Each row was made from one small tree. The marks that hang from a mark follow it in brackets, in the order of their numbers. Every link used is in the known rows. Write each row's tree.
Known rows:
J94{J985{J293}}: 2.54  0.58  4.73  0.54  1.84  -0.76  -0.40  2.07  2.67  1.12  -1.31  -0.81  2.25  0.01  -2.41  -0.42  0.28  3.52  -0.73  3.14  0.65  2.56  -1.38  0.23  1.25  -1.96  0.13  0.32
J274{J293 J548 J983}: -0.19  0.53  -0.06  1.22  -0.01  1.87  0.63  -0.38  -1.42  0.25  -2.09  0.40  -1.58  -1.09  -0.14  2.15  0.60  0.79  0.85  -2.97  -3.36  0.23  0.37  2.79  0.02  -1.54  -1.45  0.03
J293{J274{J94 J983}}: -3.72  0.48  -1.06  -1.41  -0.53  0.30  1.85  -2.20  -0.73  -1.05  1.17  -0.75  0.78  -1.99  -0.96  -0.48  2.56  -1.63  -1.73  -1.58  -5.41  0.27  1.34  2.06  -1.52  -1.14  -1.42  -2.30
J548{J274{J94 J293 J983}}: -3.97  -1.63  -3.38  0.23  -3.33  1.39  -1.32  -3.09  -0.42  -2.39  0.23  -2.22  -1.87  -2.69  0.63  2.96  1.57  0.12  0.27  -2.49  -2.12  -1.94  0.09  3.52  -2.99  3.19  -1.03  0.26
J548{J274{J94}}: -3.97  -1.98  0.33  -0.44  0.32  -0.02  -1.08  -0.90  0.70  -1.95  1.26  -1.19  -0.74  -2.85  0.74  2.19  1.79  0.88  -0.61  -2.94  -1.36  -1.23  -0.35  2.52  -2.06  2.34  -1.24  -0.19
J983{J274{J548 J941}}: 0.10  0.44  1.92  1.27  2.38  0.64  0.69  0.83  -0.16  0.78  -0.94  3.36  -2.32  1.93  0.80  0.94  -2.68  1.48  1.75  0.81  1.07  1.85  -0.11  -0.93  -0.93  -2.32  -1.02  1.98
J797{J274{J94 J548 J941 J983}}: 0.40  -1.03  1.43  -0.82  0.67  0.73  1.41  0.17  -0.95  0.78  -0.91  -0.38  -0.93  3.41  -2.14  1.00  -0.42  0.18  3.62  0.46  0.67  0.10  3.36  0.56  1.65  -0.01  1.58  1.31
J985{J293{J274}}: -1.07  2.25  2.40  -2.46  1.12  -0.73  1.28  1.17  1.19  0.71  1.40  -0.34  2.71  -1.99  -1.88  -1.72  1.80  0.16  -2.92  -0.31  -4.05  2.46  0.81  -0.98  -0.07  -2.68  -1.34  -2.96
J548{J274{J293}}: -3.46  -1.86  -1.15  -0.73  0.08  0.31  -1.73  -1.10  0.16  -1.61  0.68  -0.99  -1.23  -3.01  0.40  2.89  1.46  1.00  -0.71  -2.27  -1.50  -1.21  -0.33  2.20  -1.52  2.12  -2.33  -0.40
J548{J274{J293 J941 J983}}: -3.36  -1.56  -1.79  -0.36  -3.66  2.25  0.18  -2.90  -2.04  -2.53  1.50  -0.13  -0.86  1.23  -0.86  2.52  0.55  1.77  2.53  0.43  -1.22  0.03  1.63  -0.40  -0.71  0.63  -1.86  0.35
J94{J985{J293{J274{J983}}}}: 1.34  2.76  3.06  -1.06  -1.16  0.79  1.12  -0.22  1.08  1.54  -0.07  -1.38  2.58  1.10  -3.55  -0.95  1.18  1.93  -0.55  1.95  -2.81  3.53  0.04  0.04  1.94  -4.77  -0.03  -1.35
J985{J94 J293{J274{J548}}}: 3.41  4.09  2.94  -3.18  0.09  1.51  -0.34  3.65  0.84  3.00  -0.74  0.06  3.13  -1.44  0.48  -1.20  -0.76  -0.01  -2.55  -3.26  -3.03  3.15  -0.26  -1.53  2.65  -2.94  0.65  -2.16
J797{J274{J293 J548 J983}}: 0.53  -0.23  1.63  -0.93  2.05  0.86  0.16  -0.09  -0.38  1.89  -2.80  -1.29  -1.99  0.78  -2.73  2.76  0.63  0.68  2.51  -1.16  -1.61  0.61  2.67  3.71  1.31  -0.98  0.21  0.88
J983{J274{J94 J548}}: -0.70  0.48  0.55  2.01  2.80  -0.37  -0.80  0.63  1.49  0.89  -2.09  1.44  -3.12  -2.02  2.40  1.30  -1.70  -0.13  -0.23  -2.07  0.20  -0.12  -1.78  3.12  -3.16  -0.08  -0.17  1.87
J293{J274{J548}}: -0.83  1.62  1.52  -1.60  2.65  -0.20  0.84  1.17  -0.65  0.99  0.86  1.00  0.48  -2.27  0.27  -0.17  1.64  -1.33  -1.75  -5.26  -4.22  0.36  0.02  0.75  1.38  -3.30  -1.54  -2.22
J94{J985{J293{J274}}}: 1.70  2.07  2.68  -1.43  1.15  -1.35  -0.29  1.32  2.07  1.50  0.67  -1.28  3.10  -0.82  -2.01  -1.84  1.25  0.79  -2.75  1.41  -0.86  1.98  -1.52  -0.77  1.73  -2.72  0.18  -1.71
J274{J94{J985} J293 J548 J941}: 3.32  -1.54  -3.35  2.42  -0.42  -1.75  -2.95  0.60  0.05  -0.50  -0.56  -0.17  -0.45  -0.74  3.22  -1.09  -0.96  -1.96  -0.98  0.21  5.88  -3.98  -3.24  -1.08  0.84  4.00  1.64  1.26
J797{J274}: -1.87  -1.83  5.13  -2.48  5.53  -1.28  1.25  0.63  1.23  1.28  -0.97  -0.64  0.23  0.45  -4.21  1.55  1.74  2.09  0.78  2.19  -1.75  1.78  2.91  2.72  0.37  -0.72  -0.84  -0.39
J293{J274{J94{J985} J548 J983}}: 1.38  1.55  -0.66  0.52  -0.71  0.57  -0.43  -0.60  -0.19  1.04  -0.32  -1.00  0.31  -0.68  0.59  -0.03  1.17  -1.66  -0.58  -3.52  -1.46  -0.87  -1.72  2.16  1.93  -2.36  0.99  -0.20
J274{J94 J293 J548 J941}: 0.73  -1.17  -3.94  1.40  -0.21  -1.25  -1.27  0.54  -1.04  -1.26  0.36  0.53  -1.03  -1.90  3.34  -0.87  -0.40  -2.58  -1.17  -1.54  2.69  -3.67  -1.06  -1.20  -0.96  4.26  0.11  -0.20

Which tree is each row?
-3.85  -1.37  1.76  -0.87  -2.59  2.99  1.76  -2.21  -1.90  -1.89  1.85  0.79  -0.39  2.85  -2.03  2.65  0.59  3.66  3.75  0.18  -2.70  2.09  2.47  -0.37  0.17  -2.01  -2.14  0.46 => J548{J274{J941 J983}}
5.13  0.79  1.01  1.80  -0.69  -0.83  -1.63  3.01  1.46  0.89  -0.47  -0.34  1.61  1.09  1.27  -2.01  -1.55  0.57  -0.02  1.42  5.17  -0.41  -2.30  -2.96  2.21  0.61  2.42  1.18 => J274{J94{J985{J293}} J548 J941}
-3.04  -2.36  -2.11  -0.88  -1.41  0.18  -1.12  -1.22  -1.09  -2.35  1.98  0.03  -0.61  -0.58  0.55  1.66  0.41  0.85  0.37  0.02  0.70  -1.46  0.35  -1.49  -0.95  2.64  -1.80  -0.29 => J548{J274{J293 J941}}
-2.46  -1.76  2.54  -1.47  2.08  -0.12  1.63  -1.24  0.81  0.41  -1.59  -1.92  -0.42  0.98  -4.09  1.75  1.68  1.15  1.71  1.85  -2.33  1.10  3.44  3.96  -0.83  0.35  0.30  0.29 => J797{J274{J94 J983}}
-0.21  -0.24  0.00  1.36  -1.52  1.50  1.78  -0.20  -1.90  -0.96  -0.06  1.18  -0.51  1.48  0.57  0.44  -0.29  0.24  2.06  -1.41  -0.75  -0.07  1.12  -0.32  0.25  -0.79  -0.15  0.60 => J274{J94 J548 J941 J983}
0.58  -0.43  4.26  -1.39  1.64  1.44  2.47  0.46  -1.40  1.58  -1.15  0.74  -0.67  4.84  -3.97  1.84  -0.33  2.10  4.79  0.73  -0.78  2.28  4.21  0.11  3.06  -3.16  0.40  1.20 => J797{J274{J548 J941 J983}}
0.53  0.15  -1.61  1.73  1.36  -0.10  -0.92  0.32  -0.31  0.34  -1.18  2.42  -3.08  0.32  2.35  0.54  -2.95  -0.28  0.56  0.93  2.46  -0.27  -0.93  -0.71  -2.11  0.34  -0.76  1.89 => J983{J274{J293 J548 J941}}
2.30  0.02  1.99  1.19  0.89  -1.70  -1.47  1.60  3.21  0.37  -0.97  -1.81  2.02  -1.28  -0.71  -1.25  0.45  1.68  -1.96  2.75  2.12  0.42  -2.25  0.63  -0.24  1.19  1.24  0.34 => J274{J94{J985{J293}}}
-0.77  1.78  0.63  -1.08  -1.16  2.00  2.92  -0.38  -2.89  0.23  1.64  1.81  0.49  1.99  -0.92  -0.34  0.48  -0.60  1.30  -2.63  -3.77  1.43  1.98  -1.74  2.31  -4.66  -1.12  -1.35 => J293{J274{J548 J941 J983}}
1.58  2.53  -1.27  -1.16  -1.35  -0.95  -0.07  2.05  -0.24  0.24  2.23  0.20  2.10  -1.02  1.70  -3.16  -0.37  -2.81  -2.18  -2.17  0.48  -0.58  -0.29  -4.02  0.82  -0.07  1.16  -2.04 => J985{J293{J274{J94 J548 J941}}}
0.05  -1.50  -2.18  2.05  -1.08  -0.31  -1.34  -1.84  0.76  -0.90  -1.77  -1.98  -0.51  -1.46  -0.10  0.59  1.08  0.23  -0.74  2.02  0.84  -1.56  -1.77  3.28  -1.30  2.40  0.29  0.60 => J274{J94{J985} J293 J983}
4.79  1.30  2.09  1.86  0.91  -0.84  -2.13  3.04  2.58  1.58  -1.81  -1.34  1.07  -1.38  1.09  -0.78  -0.58  0.92  -1.03  -1.02  2.85  -0.21  -3.12  0.51  1.36  0.02  2.10  1.16 => J274{J94{J985{J293}} J548}
-1.91  -1.30  -1.32  0.33  -1.54  0.88  1.84  -2.01  -1.82  -1.74  0.06  0.81  -0.11  1.39  -1.71  0.37  0.30  1.29  1.13  3.07  -1.59  0.60  1.94  -0.70  -0.95  0.18  -2.02  -0.59 => J274{J293 J941 J983}
0.38  -1.92  2.87  -0.41  2.26  -0.54  0.03  -1.09  1.75  1.27  -2.33  -2.60  -0.01  2.15  -4.07  1.59  1.18  1.73  1.98  3.66  1.05  0.78  1.33  3.87  0.96  0.30  1.82  1.71 => J797{J274{J94{J985} J983}}
-3.04  0.50  0.41  -2.03  -1.21  1.09  3.66  -1.90  -2.27  -0.86  2.35  1.35  1.37  1.90  -2.60  -0.83  1.47  0.10  0.39  1.13  -4.54  2.16  2.74  -1.81  0.73  -3.50  -2.13  -2.25 => J293{J274{J941 J983}}
-2.50  -1.49  -0.18  0.60  -1.48  0.75  2.35  -1.57  -1.39  -2.02  0.71  0.70  0.26  1.38  -1.24  -0.25  0.67  0.95  1.30  2.42  -1.31  0.55  2.02  -0.35  -1.36  0.43  -1.05  -0.25 => J274{J94 J941 J983}
-3.45  -2.61  -1.02  -0.58  -1.30  -0.06  -0.62  -1.06  -0.47  -2.55  2.56  -0.10  -0.13  -0.44  0.96  1.16  0.73  0.55  0.45  -0.71  1.00  -1.49  0.32  -1.08  -1.28  3.10  -0.79  0.10 => J548{J274{J94 J941}}
-1.92  -1.59  -4.36  1.62  0.20  -1.93  -1.17  -1.61  0.82  -1.54  -0.32  1.10  -2.70  -1.28  2.40  -0.69  -2.06  -1.54  -1.40  4.13  3.13  -1.69  -1.14  -0.36  -5.20  4.45  -0.54  1.22 => J983{J274{J94 J293 J941}}
0.76  -1.94  -3.93  2.57  0.15  -2.36  -2.75  -1.22  1.81  -0.74  -1.00  0.32  -2.03  0.03  2.39  -0.79  -2.56  -0.78  -1.08  5.83  6.25  -2.07  -3.31  -0.34  -3.28  4.34  0.87  2.54 => J983{J274{J94{J985} J293 J941}}
0.76  -0.72  -1.16  0.76  0.77  -0.39  -0.37  0.99  -1.57  -0.42  0.00  1.51  -0.61  -0.45  1.55  -0.06  -0.47  -0.47  -0.13  -1.12  1.26  -1.42  -0.12  -1.62  0.60  1.06  -1.12  -0.32 => J274{J293 J548 J941}
4.45  2.83  1.77  -0.75  -0.43  -0.53  -0.42  2.73  0.53  1.91  1.26  0.39  2.67  1.73  -0.08  -2.67  -0.71  -0.21  -0.76  0.13  2.18  1.11  -1.47  -4.33  4.11  -3.31  1.30  -0.64 => J94{J985{J293{J274{J548 J941}}}}
-1.35  1.74  -1.01  -0.59  -0.57  1.02  1.10  -0.61  -1.30  0.17  0.38  -0.13  -0.24  -1.93  0.77  0.17  1.62  -2.22  -0.83  -5.37  -4.70  -0.30  0.44  1.95  0.19  -2.12  -0.31  -1.60 => J293{J274{J94 J548 J983}}
-0.90  1.12  -1.01  -1.07  1.73  -0.99  -0.21  0.77  -0.12  0.22  1.19  0.02  0.04  -3.69  2.03  -0.92  1.66  -3.23  -3.02  -5.68  -2.63  -1.82  -0.84  1.12  -0.07  -0.25  -0.45  -2.08 => J293{J274{J94 J548}}
-0.86  1.22  -1.33  -2.00  -1.48  -1.70  0.87  0.67  0.47  -0.96  3.04  -0.31  2.97  -0.92  0.08  -3.71  0.67  -2.24  -3.10  1.50  -0.21  0.00  0.61  -4.04  -0.90  0.97  0.30  -2.63 => J985{J293{J274{J94 J941}}}
2.10  1.49  1.71  -1.42  -0.38  -1.39  0.23  1.24  1.06  0.71  1.96  -0.19  3.68  1.65  -1.64  -3.02  0.13  0.39  -1.71  3.76  1.25  1.77  -0.71  -4.44  2.31  -2.26  0.46  -1.69 => J94{J985{J293{J274{J941}}}}
-1.21  2.37  1.80  -1.26  0.46  2.04  2.30  -0.21  -1.85  1.06  0.29  0.78  -0.13  -0.39  -1.07  0.86  1.58  -0.26  0.19  -4.63  -6.24  1.78  1.31  1.56  1.60  -5.25  -1.63  -1.68 => J293{J274{J548 J983}}
1.51  2.32  1.68  -4.01  -1.51  0.56  0.99  1.97  0.20  1.02  1.46  0.59  4.57  1.07  -0.91  -2.86  -1.04  0.47  -2.40  2.89  -1.50  3.69  1.34  -4.86  1.74  -1.04  0.14  -2.73 => J985{J94 J293{J274{J941}}}
0.41  -0.39  -4.37  2.32  0.20  -0.94  -2.07  -0.20  0.34  -0.45  -0.99  1.55  -3.37  -1.18  4.22  -0.06  -2.82  -2.22  -0.57  0.21  3.86  -2.41  -1.90  -0.34  -3.53  3.24  0.50  1.89 => J983{J274{J94 J293 J548 J941}}
-3.51  -2.10  -4.52  0.15  -4.76  1.45  -0.80  -3.23  -1.45  -3.22  1.72  -1.11  -1.28  -0.14  1.01  1.94  0.45  -0.03  1.31  -0.24  0.27  -2.11  0.68  -0.06  -2.23  3.92  -0.69  0.44 => J548{J274{J94 J293 J941 J983}}
0.24  -0.37  -3.74  1.71  -2.55  0.82  0.03  -0.80  -2.01  -1.35  -0.43  0.30  -1.34  -0.12  1.86  0.13  -0.45  -1.36  0.74  -1.21  0.74  -2.19  0.34  -0.37  -0.71  2.13  0.01  0.25 => J274{J94 J293 J548 J941 J983}
0.40  -1.08  2.54  -1.16  4.65  -1.40  -0.63  1.66  1.14  1.64  -1.58  -1.16  -1.04  -0.94  -0.98  1.24  0.72  -0.69  0.57  -2.18  0.57  -1.06  1.18  3.07  0.66  1.17  1.28  0.55 => J797{J274{J94 J548}}
3.60  -1.74  -0.82  0.32  3.32  -2.66  -3.81  1.11  2.19  2.08  -2.70  -2.68  -1.24  -1.25  0.49  0.69  0.08  -1.73  -0.52  -0.33  4.96  -3.45  -1.86  3.28  1.36  3.98  3.00  1.59 => J797{J274{J94{J985} J293 J548}}
3.10  -1.21  0.16  2.03  0.88  -1.06  -1.38  1.35  0.09  0.17  -0.15  0.68  0.29  0.69  1.93  -0.72  -0.91  -0.12  0.29  0.15  4.43  -1.87  -2.36  -1.39  1.91  1.14  1.33  1.29 => J274{J94{J985} J548 J941}
-0.69  0.27  1.04  1.36  0.22  1.73  1.25  -0.07  -0.71  -0.19  -1.54  0.16  -1.15  -0.94  0.09  1.59  0.78  0.54  1.11  -3.62  -3.05  0.14  0.54  3.08  -0.36  -1.19  -0.34  0.30 => J274{J94 J548 J983}
2.69  -0.45  -0.17  3.02  1.30  -0.71  -1.97  0.58  1.40  0.84  -1.52  1.82  -2.20  1.51  2.61  -0.14  -3.31  0.14  0.94  2.03  5.49  -0.60  -3.24  -0.25  -0.60  0.45  1.56  3.53 => J983{J274{J94{J985} J548 J941}}
0.83  -2.51  1.79  -0.38  0.58  -0.72  0.68  -1.20  0.67  0.51  -0.98  -1.54  0.40  4.43  -3.84  0.31  0.02  1.37  3.05  6.01  3.24  0.43  1.99  0.42  1.71  0.94  2.18  1.85 => J797{J274{J94{J985} J941 J983}}
3.87  3.57  1.80  -3.33  -1.48  1.33  0.19  3.42  -0.35  2.24  0.75  1.06  3.46  1.14  0.62  -2.32  -1.76  -0.32  -1.37  -0.95  -0.68  2.88  0.36  -5.03  3.26  -2.10  0.99  -1.99 => J985{J94 J293{J274{J548 J941}}}
2.26  0.38  -1.92  0.13  0.07  -1.43  -1.29  0.81  -0.31  0.40  1.71  0.32  1.03  -0.20  2.34  -2.23  -0.04  -2.94  -1.66  -1.58  2.84  -2.43  -2.39  -2.20  2.45  0.25  1.52  -0.48 => J293{J274{J94{J985} J548 J941}}
-3.85  -1.05  -0.76  -0.53  -2.17  2.29  -0.30  -2.63  -1.00  -1.65  0.06  -1.09  -1.38  -1.19  -0.93  3.88  1.52  2.17  1.39  -2.00  -3.58  0.24  0.90  2.95  -1.49  0.28  -2.22  0.16 => J548{J274{J293 J983}}
2.49  0.37  0.53  2.04  -0.30  -1.56  -1.50  0.70  3.31  0.40  -0.87  0.20  0.04  1.89  0.40  -1.81  -3.22  1.43  -0.30  7.04  5.81  1.40  -2.41  -1.99  -2.08  0.98  1.74  2.44 => J983{J274{J94{J985{J293}} J941}}
-0.89  1.23  -2.14  -0.62  -2.11  1.07  1.82  -0.95  -2.42  -0.54  1.91  0.94  0.40  0.52  0.82  -1.08  0.59  -2.50  0.07  -3.05  -2.50  -0.73  1.22  -1.34  0.78  -1.53  -0.05  -1.39 => J293{J274{J94 J548 J941 J983}}
0.01  0.14  -3.22  2.25  1.70  -0.96  -2.37  0.06  1.52  0.23  -2.47  0.56  -3.81  -3.63  3.75  1.04  -1.87  -1.79  -1.65  -1.72  1.66  -2.24  -2.48  3.10  -4.14  2.81  0.08  1.57 => J983{J274{J94 J293 J548}}
-2.44  -1.39  -0.71  1.07  1.30  -0.94  0.39  -0.96  0.95  -1.19  0.05  1.99  -1.69  0.24  1.01  -0.48  -1.92  0.19  -0.12  3.93  1.83  0.40  -0.24  -0.49  -4.12  1.65  -0.72  1.47 => J983{J274{J94 J941}}
-1.24  1.91  -1.13  -1.40  -3.74  0.48  2.19  -0.88  -0.53  -0.95  2.38  -0.72  2.52  0.78  -1.40  -2.74  0.65  -1.08  -1.13  1.98  -2.24  1.53  1.90  -3.01  -0.69  -0.95  0.29  -2.05 => J985{J293{J274{J94 J941 J983}}}
2.58  -0.41  0.30  2.31  -1.48  1.09  0.21  -0.21  -0.87  0.02  -1.03  0.45  -0.02  2.52  0.47  0.12  -0.79  0.91  2.28  0.58  2.45  -0.46  -0.89  -0.46  2.29  -0.74  1.39  1.98 => J274{J94{J985} J548 J941 J983}
